Each row was made from one small tree. The marks that hang from a mark follow it in brackets, in alphabetical order. Every link used is in the known rows. Write each row's tree.
Known rows:
F[G N[R[A[V] S[C[X]]]]]: [-0.32  0.47 -0.14  0.65  3.86 -0.70 -0.65 -1.45  2.61  5.53 -5.98 -3.50
 -1.90  1.40  5.44 -4.04 -3.55  2.06 -1.75 -1.95  2.01  3.26 -1.72]
R[A N[F] S[C[X]]]: [ 2.26 -1.91 -1.44  1.66  1.79 -1.00  2.74  0.02  2.29 -0.21 -5.87 -4.81
 -3.08  1.53  5.26 -2.42 -0.40  1.30  1.47 -2.35  0.03  3.74 -4.52]
F[N]: [-1.55 -0.50 -1.95 -0.25  0.63 -1.13 -0.49 -1.42 -0.45  1.06 -3.09  1.44
  0.76  0.29  0.98 -1.84 -1.47 -0.48 -1.27 -1.00 -0.11  1.01 -0.03]
R[A N]: [ 1.38 -3.23 -2.15 -0.57  0.52 -0.16  0.21 -0.60 -1.36 -1.36 -4.27 -0.38
 -1.38  1.23  1.19 -0.77 -0.72  0.57  0.54 -1.71 -0.89  0.61 -2.16]
X[C[S]]: [-1.40 -0.21 -2.19  1.22  0.95  0.37  1.22  1.04  0.44  0.42 -1.07 -1.79
  0.74  0.65  1.24 -1.76 -3.39 -1.12 -0.63  1.09 -1.17  1.41 -1.11]
N[R[A S]]: [ 0.25 -1.11 -2.50 -0.11  1.55  0.63 -0.27 -1.20  1.09  0.83 -3.17 -2.94
  0.00  1.46  2.74 -2.09 -0.57 -0.36  0.39 -1.29 -0.53  0.83 -4.26]
S[C]: [-0.83 -0.19 -2.73  2.73  0.69 -0.40 -0.10  1.00  0.95  1.80 -1.28 -0.10
 -0.21  0.32  2.00 -0.75 -0.68 -1.17 -1.16  0.83  0.59  1.44  0.28]
C[S[R[N]] X]: [ 1.39  0.60 -4.85  1.70  2.24 -0.20  2.32  0.75  2.20  0.84 -2.95 -3.48
 -2.25  1.76  3.50 -3.43 -0.36  0.98  0.52  0.28  0.00  1.89 -1.78]
A[R V]: [-2.65  0.37 -4.72  1.35  0.16 -0.63 -1.93 -0.24 -0.05  2.56 -2.78  0.10
 -2.76  1.67 -0.86 -1.81 -0.15 -2.88 -4.80 -1.55  1.83 -0.58 -0.96]
C[S]: [-0.16  0.53 -3.47  1.78  1.26 -0.03  0.38  0.24  1.21  0.63 -1.46 -1.44
 -0.41  0.50  0.83 -1.89  0.08 -1.65 -1.23  0.67 -1.18  1.27 -0.96]
P[U[A[R]] V]: [-3.07  0.41 -1.29  1.27  2.60  0.11 -4.54  0.74  0.38  2.68 -0.86  0.50
 -2.46  5.61  1.30 -1.01  1.16 -1.21  1.30 -0.93  1.46 -0.08 -1.57]
S[R]: [-1.09 -0.13 -4.61  1.11  0.91  0.14 -0.99  0.60  1.01  1.20 -1.34  0.22
 -0.38  0.92  2.26 -0.93 -0.34 -0.81 -0.61  0.30  0.94  0.34 -0.36]
A[R[N]]: [-1.22 -1.90 -3.33  0.32 -0.41 -1.48 -0.30 -0.14 -0.71  0.66 -3.26  0.04
 -1.61  1.36 -0.54 -2.01  0.49 -0.88 -1.83 -2.30  0.25  0.01 -1.74]
P[V]: [-1.88  0.53 -2.89  1.92  0.52  0.56 -2.13  0.39 -0.33  0.70 -0.89  0.50
 -0.39  3.10  0.27 -1.20 -1.04 -2.58 -0.33 -0.02 -0.93  0.40 -0.91]
G[F[N[R[S]]]]: [-0.94  0.38 -1.83  0.36  1.77 -0.04 -1.42 -1.81  1.05  2.27 -3.70 -1.06
  0.36  1.07  2.87 -2.29 -0.54 -0.91 -1.11 -1.48 -1.75  1.73 -2.93]
R[A[V] N[F[G]] S[C[X]]]: [ 1.44 -1.30 -0.67  2.23  2.36 -1.02  1.24  0.19  2.52  2.36 -6.85 -5.05
 -4.91  1.56  5.68 -2.48 -1.98  1.25 -1.13 -2.85  1.31  4.34 -3.64]
S[R[A N]]: [ 1.16 -2.79 -3.74 -0.36  1.59  0.47 -0.57  0.14  0.22 -0.48 -3.71 -0.46
 -2.35  1.28  3.23 -1.08 -0.71  1.19  0.78 -1.17  0.68  0.59 -1.60]
F[G]: [-1.71  0.10 -0.95  1.12  0.41 -1.00 -1.27  0.19 -0.13  2.69 -2.52 -0.09
  1.17  0.56  0.57 -0.64 -1.16 -0.53 -1.50 -0.52 -0.39  1.24  0.23]
A[R[N[F] S[C]] V]: [-1.35 -1.46 -3.48  2.59  0.64 -1.41 -0.07  0.45  2.22  2.31 -4.27 -2.44
 -5.69  1.05  2.66 -2.79 -0.18 -1.97 -4.15 -3.11  2.32  2.30 -3.36]
U[A]: [-0.68 -0.02 -1.05  0.70  1.82 -0.05  0.41  0.49 -0.35  1.14 -0.88  0.78
  0.13  0.58  1.04  1.14  1.42 -1.85 -0.30 -0.13  0.22  0.29 -1.10]
U[A[V]]: [-1.19  0.40 -2.06  1.21  1.83  0.44 -0.32  0.33 -0.59  2.03 -1.14  0.83
 -2.02  0.77  1.06  1.05  0.44 -2.77 -2.42 -0.29  1.24  0.14 -1.09]
A[R[N S[C]] V]: [-0.87 -2.34 -4.16  1.98  0.84 -0.22 -0.48 -0.57  0.45  2.33 -4.12 -1.78
 -6.12  0.82  2.17 -2.69 -0.11 -1.26 -3.54 -1.74  2.03  1.13 -2.35]
U[A P[V]]: [-2.48  1.03  0.30  0.88  3.41  0.73 -0.49  0.92 -0.42  2.23  0.27  1.28
 -1.66  2.06  0.33  2.36  2.12 -3.04  0.30 -0.21  0.58  0.05 -2.05]
S[C[X] R[A[V] N[F]]]: [ 1.25 -0.12 -3.96  2.59  2.66 -0.68  1.05  2.03  3.62  1.97 -4.68 -3.19
 -4.78  2.29  6.01 -2.26 -1.92  1.06 -1.12 -1.61  3.31  2.95 -2.05]

Write each row's tree:
[ 0.75 -1.76 -3.33  1.85  2.35  1.40 -0.91 -1.01  0.72  1.34 -4.21 -2.34
 -4.32  0.67  3.89 -1.22 -0.94 -0.93 -1.35 -0.15  1.19  1.59 -1.88]  R[A[V] S[C]]
[ 1.48  1.05 -3.15  1.78  3.45 -0.80  1.06  1.39  4.10  2.48 -5.39 -4.86
 -4.09  2.40  4.79 -3.48 -1.70  1.38 -1.36 -1.85  1.39  3.47 -2.48]  C[S[R[A[V] N[F[G]]]] X]
[ 0.39  0.46 -3.52  3.14  1.42 -1.75  2.08  2.55  3.79  1.92 -2.89 -2.69
 -2.05  1.62  5.44 -2.34 -1.14  0.88 -0.04 -0.96  2.26  3.22 -1.64]  S[C[X] R[N[F]]]
[ 1.78 -0.93 -4.61  2.02  2.84  0.40  0.58  1.03  1.89  1.97 -4.51 -2.58
 -5.04  2.10  5.47 -2.24 -2.01  1.63 -0.50 -0.29  3.03  1.85 -1.03]  S[C[X] R[A[V] N]]
[-2.04  0.46 -2.67  0.95  2.10 -0.27 -1.12  0.33  0.17  3.08 -1.85  0.61
 -3.02  1.43  0.08  0.02  1.55 -2.88 -3.56 -1.52  2.30 -0.50 -1.21]  U[A[R V]]
[-1.90 -0.26  0.26 -0.41  1.82 -1.25 -1.13 -1.71  1.45  4.19 -3.88 -1.30
  0.98  0.27  3.10 -3.19 -2.51  0.91 -1.32 -2.05  0.06  2.45 -1.72]  F[G N[R[S]]]
[-0.59 -1.10 -1.35  0.92  2.72  0.02  0.13  2.25  2.89  1.80 -3.83 -3.27
 -3.01  1.34  4.34 -2.14 -4.91  0.76 -1.87 -1.48  1.23  3.19 -1.97]  X[C[S[R[A[V] N[F[G]]]]]]
[-0.70 -0.63 -1.18  2.31  1.24 -2.70  1.23  0.76  3.04  3.37 -5.32 -4.25
 -2.85  1.45  3.36 -3.50  0.14  0.70 -1.44 -3.21  1.24  3.48 -3.02]  A[R[N[F[G]] S[C[X]]]]
[ 1.69 -0.93 -2.65  1.63  2.58  0.53  1.18 -1.04  1.13  1.00 -4.78 -4.03
 -1.99  1.41  4.37 -2.18 -0.06  0.84  1.53  0.17  0.11  2.07 -2.39]  R[A S[C[X]]]
[-1.23  1.35 -2.52  1.11  0.84 -1.00 -0.69  1.15  3.11  1.80 -2.80 -2.27
 -0.34  2.30  2.22 -1.63 -1.91 -2.27 -3.14 -3.04  1.33  1.56 -4.13]  N[F R[A[V]]]
[ 0.08  1.36  0.10  2.22  2.78 -1.58  0.83  1.13  5.15  4.22 -4.63 -5.90
  0.06  1.94  5.57 -3.07 -1.57  0.94 -0.23 -2.54  1.11  4.25 -4.19]  N[F[G] R[A S[C[X]]]]
[-1.16 -0.48 -1.56  0.78  1.91 -0.59 -0.01 -1.21  2.05  2.90 -2.70 -1.21
 -0.07  0.11  4.11 -3.29 -1.94  0.11 -0.93 -0.99  0.82  2.28 -2.05]  F[N[R[S[C]]]]
[-0.55 -0.87 -1.69  2.86  1.60 -1.69 -0.12  2.87  3.83  3.03 -2.59 -1.18
 -2.15  0.44  5.18 -1.26 -1.63  0.93 -1.30 -1.37  2.35  3.64 -0.44]  S[C R[N[F[G]]]]
[ 0.75  0.80 -5.08  2.55  3.31  0.66 -0.32  1.02  2.74  3.01 -3.64 -2.48
 -3.73  2.14  5.23 -2.03 -1.69  0.59 -0.98  0.59  3.34  1.51 -0.12]  S[C[X] R[A[V]]]
[-0.70  0.27 -3.28  0.50  1.18  0.40 -1.30 -0.11  0.92  1.87 -2.51 -1.43
 -0.74  2.08  1.54 -1.53 -1.97 -1.46 -2.42 -1.40  1.00  0.12 -2.75]  N[R[A[V]]]
[ 0.55  2.22 -5.26  2.17  2.65  0.04  1.54  0.69  2.99  1.84 -2.18 -3.45
 -1.08  1.79  3.22 -3.31 -0.05  0.02  0.12  1.13  0.32  1.69 -1.06]  C[S[R] X]
[-0.38  0.32 -1.58 -0.37  2.30 -0.17 -2.12 -1.18  0.98  1.96 -4.26 -0.26
  0.80  1.80  2.33 -1.76 -0.89 -0.34 -1.10 -1.89 -1.26  1.32 -2.06]  G[F[N[R[A]]]]
[-0.42 -1.14 -4.38  2.22  1.12 -0.70  0.78 -0.65  0.65  2.62 -4.78 -3.21
 -5.75  1.67  2.59 -3.58 -0.29 -0.59 -2.81 -1.75  2.10  1.39 -2.70]  A[R[N S[C[X]]] V]
[ 1.20 -2.23 -2.39  1.38  2.29  0.95 -0.23 -0.90  0.85  0.63 -3.97 -2.41
 -2.22  0.43  3.90 -1.25  0.06  0.13  0.78  0.01  0.03  1.81 -1.88]  R[A S[C]]
[ 0.44 -0.72 -0.17  2.74  1.09 -2.10  2.48  0.83  2.60  2.35 -4.89 -4.46
 -1.95  0.79  4.86 -2.55 -1.08  1.14 -0.01 -2.06  0.15  4.60 -3.15]  R[N[F[G]] S[C[X]]]
[ 0.85  0.78 -1.59  0.88  3.56  0.04 -0.44 -1.51  2.44  3.03 -5.42 -3.22
 -0.60  1.94  5.11 -3.11 -0.82  0.86  0.12 -1.22 -0.69  2.76 -2.91]  G[F[N[R[A S[C[X]]]]]]
